Each row comes from the steps of one path. Every step used is in the known rows, and no mark comes twice. Write the path behind each row, first mark first.
In the rows, 128 means zero.
Known rows
C > T > S > W: [107 158 118 160 213 111  91 187 127 170  91 152 158 140  81  77 171 130
 107  61 130 169 123 100  82 154 118 181 167  76 125 125 110 149 105]
D > Z > X: [136 136 142 120  99 108 103 168 130 132 107 172 101 139 125 149 154 153
 112 109 148 127 178 126 139 133 170 103 128 176 140 118 152 105 115]
G > X: [149 178 136 123  97 144 114 127 133 109 120 128 178  99 160 151 133 103
 164 140 100  67 108 125 101 165 135 101 107 141 146 168 142 160  98]
C > X: [148  84 117 108 106 116 138 121 106 133  86 156 155 110 123 135 138 141
 149 122 131 114 119 119 110 157 121 119 140 140  96 143 104 121 122]
Z > X > C: [130 170 119 132  95 125 133 155 122 132 147 150 125 126 119 156 126 118
 107 100 128 143 159 143 165 132 151 153 120 193 151 155 201 101 162]
T > B > M: [ 91  92  83 104  98 142 125 132 131 138 136 110 147  92 117 140 159  74
 172 112 100  57 123 156 133 153 166 106 120 105 104 171 120 193 154]
E > W > S > T > B > M: [116  65  68 141  82 198  89  89 114 125 172  74  93 141  95 111 111 100
 183 187 118  86 102 119 138 140  63 101 164  71 129 146 127 190 158]
X > Z > S: [140 107 164 104 152 127 159 114 114 149 145 109 127 139 183 164 110 141
 104 105 118 162 152 168 121 104 175 100  94 156 151 120 138 111 129]
C > T > B > M: [ 82  98  65 124 133 147 145 148 118 172 150 123 162 107  88 114 171 104
 179 100 115  92 142 150 102 145 148 107 141  77  99 149  96 158 139]
W > S > Z > X: [145 115 136 164  60 118 146 120 117 119 119  94 105 160 177 149 101 163
 151 172 146 136 149 123 133 117 121 127  97 169 109 118 148 119 118]
P > R > W > S > Z: [141  64 141 182  54 134 135  82 126  85 110  96 126 135 176 109 117 159
 135 236 169 115  56 106 129 120 117 164 113 162 143  78 112 119 114]
D > Z > S > W > R > P: [149  56 184 139 135 132 101 119 149 155 142 152  90 145 163 100 145 167
 144  80 193 146  74 126 116  86 124 139 113 112 164  71  29  93  85]
G > X > Z > S > W: [147 182 184 102 173 137 120 145 142 145 165 121 137 150 192 159  91 122
 108 105 121 133  89 119  66 122 153 107  88 161 224 170 138 158  91]
G > X > C > T > B > M: [ 98 183  69 106 115 196 148 156 118 147 190 138 188 117 102 136 168  89
 169 108 127  99 107 128 105 165 105 105 146 129 172 212 144 162 158]
W > E: [123  97 128 123 124 127 164 101 107 107 113  90 163 113 139 108 123 149
 168 132 106  84 108 140 134 150 118 115  87 108 129 101 135 140 121]
D > Z > X > G: [151 157 164 118 112  94 104 142 139 131 108 173 124 140 125 167 123 146
 106 112 137 163 191 120 177 109 178 116 100 190 147 107 174 101 158]
W > S: [150  76 122 160  86 148 139 105  88 108 110  85 142 124 164 118 139 134
 174 149 152 107 109 141 110 160 117 140 103 129 120 114 145 136 126]
T > S > Z > X > G: [130 197 154 131 126  73 105 134 145 123  89 137 145 153 139 180  97 114
  85 117  87 181 190 110 196  91 136 137 111 159  91 123 162 139 173]
G > X > C > T: [141 210 118 137 139 177 149 156 112 144 156 158 203 129 119 124 152 127
 153 116 143 148 107 123  96 166 104 137 154 148 183 182 175 112 119]
G > X > C > T > B: [128 199 100 113 138 198 141 152 111 126 173 145 196 128 117 140 168 114
 137 106 119 118 124 100  85 176 110 114 130 117 174 178 134 125 145]
T > S: [118 129 119 126 145 121 100 133 112 112  82 125 156 107 127 126 168  96
 113  95 100 114 143 133 140 153 133 138 147 104  93 133 135 164 137]
B > T > S > Z > X > G: [102 221 154 120 152  56  96 120 135 106  94 123 108 117 119 171  70  79
 110 173  89 197 167 118 229  75 111 113  94 151  97 153 169 143 185]
S > T > C > X > Z: [160 141 125  79 169 105 175 151 120 124 148 209  65 153 106 119 100 184
  75 124 172 152 144  94 137 102 104 117 211 102 100 143 107 121 110]
B > T > S > Z: [ 84 173 148 125 169  98 114 131 123 105  65 120 126 104 117 121 124  80
 140 180 112 155 123 132 172 127  94 105 153 109 106 182 123 172 121]
Z > S > W: [119 109 153 131 166 118 100 138 156 161 118  99 123 118 129 114 121 108
 114  79 116 131 119 143  68 138 168 147  99 146 148 135 116 128 110]
P > R: [152 114 143 110  93  99 111 111 138 102  88 149 129 114 138 134 119 103
 137 167 136 109 121 149 135 144 163 153 113 161 111 105 141 130 121]
S > Z > X: [124 156 148 139  95  95 128 145 154 148 106 142 124 139 143 161  99 134
 125 141 112 132 168 138 141 111 155 112 115 164 110 135 140 120 102]
D > Z: [132 122 158 122 121 139 116 151 125 133  78 170 140 125 122 115 176 144
 133 116 152 122 144 127 115 162 165 117 156 145 146 130 133 137  96]
T > B: [118 108 113 105 124 138 119 124 127 118 117 117 157 105 130 145 152  95
 140 109  89  68 143 122 121 162 164 119  93  92 106 130 109 160 141]
T > C > X > Z: [177 116  99  82 126 101 172 140  96 128 131 195 100 139 141 136 121 185
  77 113 181 147 133 104 149 137 146 125 170 133 116 164  90 128 131]
C > T: [124 126 111 151 154 130 153 146 119 174 110 147 175 120 109 107 157 146
 159 113 129 140 145 143  94 145 136 135 142  97 114 119 121 112 102]
P > R > W > E: [126  66 111 141  86 110 148  77 127  66 126  95 139  95 135 100 123 152
 132 192 113  66  57 113 146 121 118 147  74 129 147  33 104 115 132]
X > Z > S > T: [118 135 181 107 194 132 161 129 138 144 160 119 102 158 153 143  95 146
  98 112 105 155 164 158 110  73 138  95 135 129 138 107 153  99 106]
X > C > T > B: [111 145  95 128 156 175 154 156 110 154 151 147 172 128  92 116 173 121
 127  88 133 146 149 118 111 166 136 155 140 100 144 142 133 112 157]
D > Z > S > T > B > M: [ 71  85 138  83 153 171 121 133 156 130 155 114  80 135  91 124 168 107
 129  89 119 100 181 147  92 105 141  56 173 127 113 135 117 136 141]
R > W: [115 105 108 164 108 131 120 125 135 131 127 124 170  75 122 112 163 127
 130 140  94  78  84 130 129 134 152 148 108 111 149 104 121 130 119]
B > T: [111 145 124 120 138 107 121 122 115 120 102 122 122  69 114 117 113  78
 180 186 113 115 102 160 157 136 131 109 105 116 131 166 143 143 122]
S > T > B: [103 129 131 106 170 144 121 136 154 115 134 129 121 117  97 125 139 102
 131 122  80  73 148 113 107 130 129 121 138  64  90 115 127 145 119]
P > R > W > S: [150  49 106 177  51 129 120  81 105  66 127  91 122 106 162 107 143 145
 136 210 157  89  54 115 130 133 119 176  82 149 135  57 119 112 142]
R > P: [156 114 127 150 129 122 133 131 126 144 118 152 162  93 142 127 126 144
 169  95 121  75 104 142 156 122 112 147 133  89 142 112  73 127 106]

Write each row's path
[115  89 152 129 169 126 139 112 135 131 132  57 135 128 137  99  98 139
 131  87 112 113 103 129  82 135 126 131  68 130 158 104 109 130 117]
Z > S > W > E
[170 113 112 180  34 145  95 101 114 132 123  96 105 178 156 156  70 162
 145 210 141 164 127 110 157 136  96 110 114 160 151 125 135 127 123]
E > W > S > Z > X
[122 163  89 116 136  95 125 128 121 108 119 134  81  70  96 103 117  89
 131 173 147 119 119 144 173 139 148 120 140 101 112 182 114 141 130]
B > T > C
[ 87 141  50 123 106 149 151 174 115 168 197 140 127 132  77 149 155 110
 138  84 132 133 170 149 144 121 138 128 138 147 133 167 158 111 195]
Z > X > C > T > B > M
[ 91 110 142  93 171 153 128 106 155 115 151  88 107 124 115 144 130 102
 112 101  73  96 179 136  89 110 136  94 116  91  85 100 110 109 139]
Z > S > T > B
[106 131 112 156 216 114 131 161 107 137 108 105 165 151  86  56 148 164
 124  66 124 150 101  88  95 152  78 158 140  51 132  96 100 152 112]
C > T > S > W > E
[121 181 144 142 101 127 146 164 143 149 124 161 135 153 129 156 108 129
 105 129 136 169 157 135 161 119 142 150 136 202 157 179 186 108 130]
S > Z > X > C
[140 130  71  82 118  85 137 115 100 102 112 158  75  75  88 107 115 120
 129 176 167 131 111 116 158 147 105 109 156 113  86 190  75 122 145]
B > T > C > X
[145  65 160 149 129 117 113 100 154 158 166 116 106 122 170 110 110 131
 158  90 154 123  56 148 121  85 118 162  82  91 135  70  42 102 100]
Z > S > W > R > P
[133  95 144 163 130 152 141 113 117 103 129  99 104 139 131  96 122 144
 164 154 143 111 117 132  98 127  84 140 140 101 103 103 170 131 106]
W > S > T
[138 184 166 126 111  77 127 132 160 149 106 143 144 147 149 177  70 122
 120 140 104 168 172 130 175  87 165 129  84 178 109 126 167 122 141]
S > Z > X > G
[113 183  88 152 150 120 129 174  99 141 141 153 139 152  87 138 166 140
  80  65 131 196 189 125 154 125 105 163 164 144 118 126 172  81 180]
Z > X > C > T > S
[110 121 133 137 189 110 108 140 117 103  89 100 140 130 110  80 132 128
 112  78 110 109  90  94 120 158  95 163 120  76 142 112 121 184 121]
T > S > W > E
[ 74 115 105  96 149 150 126 144 158 134 157 128 110 106  85 117 145  75
 170 116  90  56 136 142 124 121 125 106 158  74  86 152 138 180 134]
S > T > B > M
[150 165 135 127 108  77 116 125 139 137 133 139 143 120 128 178  82 109
 122 122  90 141 174 142 182 104 175 141  60 175 117 108 185 108 174]
Z > X > G
[167  80 111 134  54 146  86  71 121 142 129 127 135 132 139 122 123  99
 166 200 120 138  75 146 166 150 123 119 107 100 111 105 117 146 116]
E > W > R
[129 101 177 112 189 120 167 122 119 139 157  78 121 160 173 119  73 164
 107  91 125 145  98 127 103 113 136 123  68 133 202 106 122 138 116]
X > Z > S > W > E
[ 91  69  97 130 109 173 142 117 120 105 169  76  89 123 118 108 140  98
 192 151 131  63 117 132 110 125  90 113 136  81  93 134 144 177 148]
W > S > T > B > M
[131  95 116 145  87 108 106 101 143  97 112 133 145  87 132 123 139 121
 118 186 118  83  75 127 138 124 158 169 103 145 136  79 114 117 126]
P > R > W
[110 165 100 155 178 158 137 163  95 148 111 160 175 140  86 102 190 130
  96  70 137 193 149 124 135 155 100 173 195 115 129 146 164 115 155]
X > C > T > S
[154 202 151  80 175 141 153 134 145 106 204 125  77 155 163 158  90 144
  67 127 128 133 153 123 108  92 131  79 155 131 155 151 124 115 107]
G > X > Z > S > T > C
[122 111 183 121 164 141  89 156 159 158  99 133 109 144 121 104 154 137
  96  74 164 156 135 125  66 146 178 128 140 167 177 133 112 120  92]
D > Z > S > W
[ 98 187 129 156 182 156 151 166 118 156  91 159 191 165 101 102 173 141
  97  87 149 220 149 116 131 141  93 160 215 126 133 168 150 131 130]
X > C > T > S > Z
[145  87 125 182  21 101 124 100 133  80 133 102  84 147 173 147 101 171
 110 233 157 118  95 106 145  89 122 155  81 193 132  57 123  90 132]
P > R > W > S > Z > X
[157  72 137 144  86 117 141  89 122 135 145 147 139 109 176 121 130 138
 187 133 145  88  65 154 174  95 109 149  91  68  98  67  61 111 107]
W > R > P
[186  73 109 155  57 146  88  69 121 142 152 150 144 122 151 121 107 137
 188 175 135 117  45 140 199 115  83 132 117  61 135  84  48 133 107]
E > W > R > P
[107 114 185 111 175 153 123 132 157 129 118 134  90 147 107 113 148 145
 107  98 135 149 180 138  82 106 134  86 177 138 130 102 140  86  98]
D > Z > S > T
[116 115  90 124 156 138 140 143 118 152 130 129 171 113 108 123 167 131
 142 106 106 110 156 119  90 158 147 122 123  67  99 109  89 126 129]
C > T > B
[ 85 222 130 127 142 101 115 154 117 101 113 138  95 126 103 146 110  86
  99 156 124 198 152 132 214 103  90 126 151 175 141 201 178 133 173]
B > T > S > Z > X > C
[105 117 155 118 172 131 134 116 156 131 134 101 108 124 113 126 111 115
 124 108  96 124 166 161  89 101 130 109 134 125  94 107 147  90 112]
Z > S > T
[156 165 169  95 131 144 151 115 116 126 168 103 152 139 207 190 102 128
 121 125 103 125 129 149  94 115 153  68  79 167 185 151 140 127 116]
G > X > Z > S
[152 123 119  78 167  99 152  91 148 123 145 132  80 130  90 136  85 145
  64 106 136 176 176 111 124  85 113 119 160 141  59 116 110  67 172]
Z > S > T > C > X > G
[143  97 127  73 158 130 141 126 141 113 124 174  45 148  79 107 149 188
  56  93 188 170 184  95  81 113 114  85 233 146  86 124  72  61 119]
D > Z > S > T > C > X
[142 205 138 117 106 179 127 136 123 111 144 148 186 114 142 146 144  95
 142 126 125 106  90 128 123 171 124 133 129 175 188 204 185 148 132]
G > X > C
[113 169 136 137 121  89 108 154 136 123  90 140 126 149 139 165 130 124
  90 114  97 146 178 123 163 111 133 121 147 153  88 132 134 141 130]
T > S > Z > X
[168  94 125 177  55 179 106  85 108 136 100  97 142 163 159 116  92 149
 163 207 145 160  88 113 133 166  86 124 146 128 161 147 125 162 100]
E > W > S > Z
[130 155 115 117 163 112 131 150 157 119 137 153  86 119  84  89 130 126
  97 119 135 109 152 129 126 127 137 148 194  86  85 138 127 133  97]
S > T > C
[164 103  75  91 100 102 147 127 111 120 106 172 106 110 103 115 144 155
 101 119 163 112 132 105 124 159 134 133 176 129  80 154  75 123 134]
T > C > X
[157 139 162 164  73 108 142  99 124 125 125  92 124 165 176 166  64 151
 137 172 141 172 152 117 169  98 128 146  63 185 116 110 180 110 158]
W > S > Z > X > G
[132  73 128 174  95 132 123  86 134  66 146 103  85 123 124  92 123 149
 130 220 146  92  67 101 113  94  81 175 128 119 122  40 144 104 119]
P > R > W > S > T
[132 126 174 120 188 116 126 150 137 169 145 121 119 152 168 132 101 132
  92  80 129 167 120 137  92 112 176 140  97 149 190 139 129 139 107]
X > Z > S > W
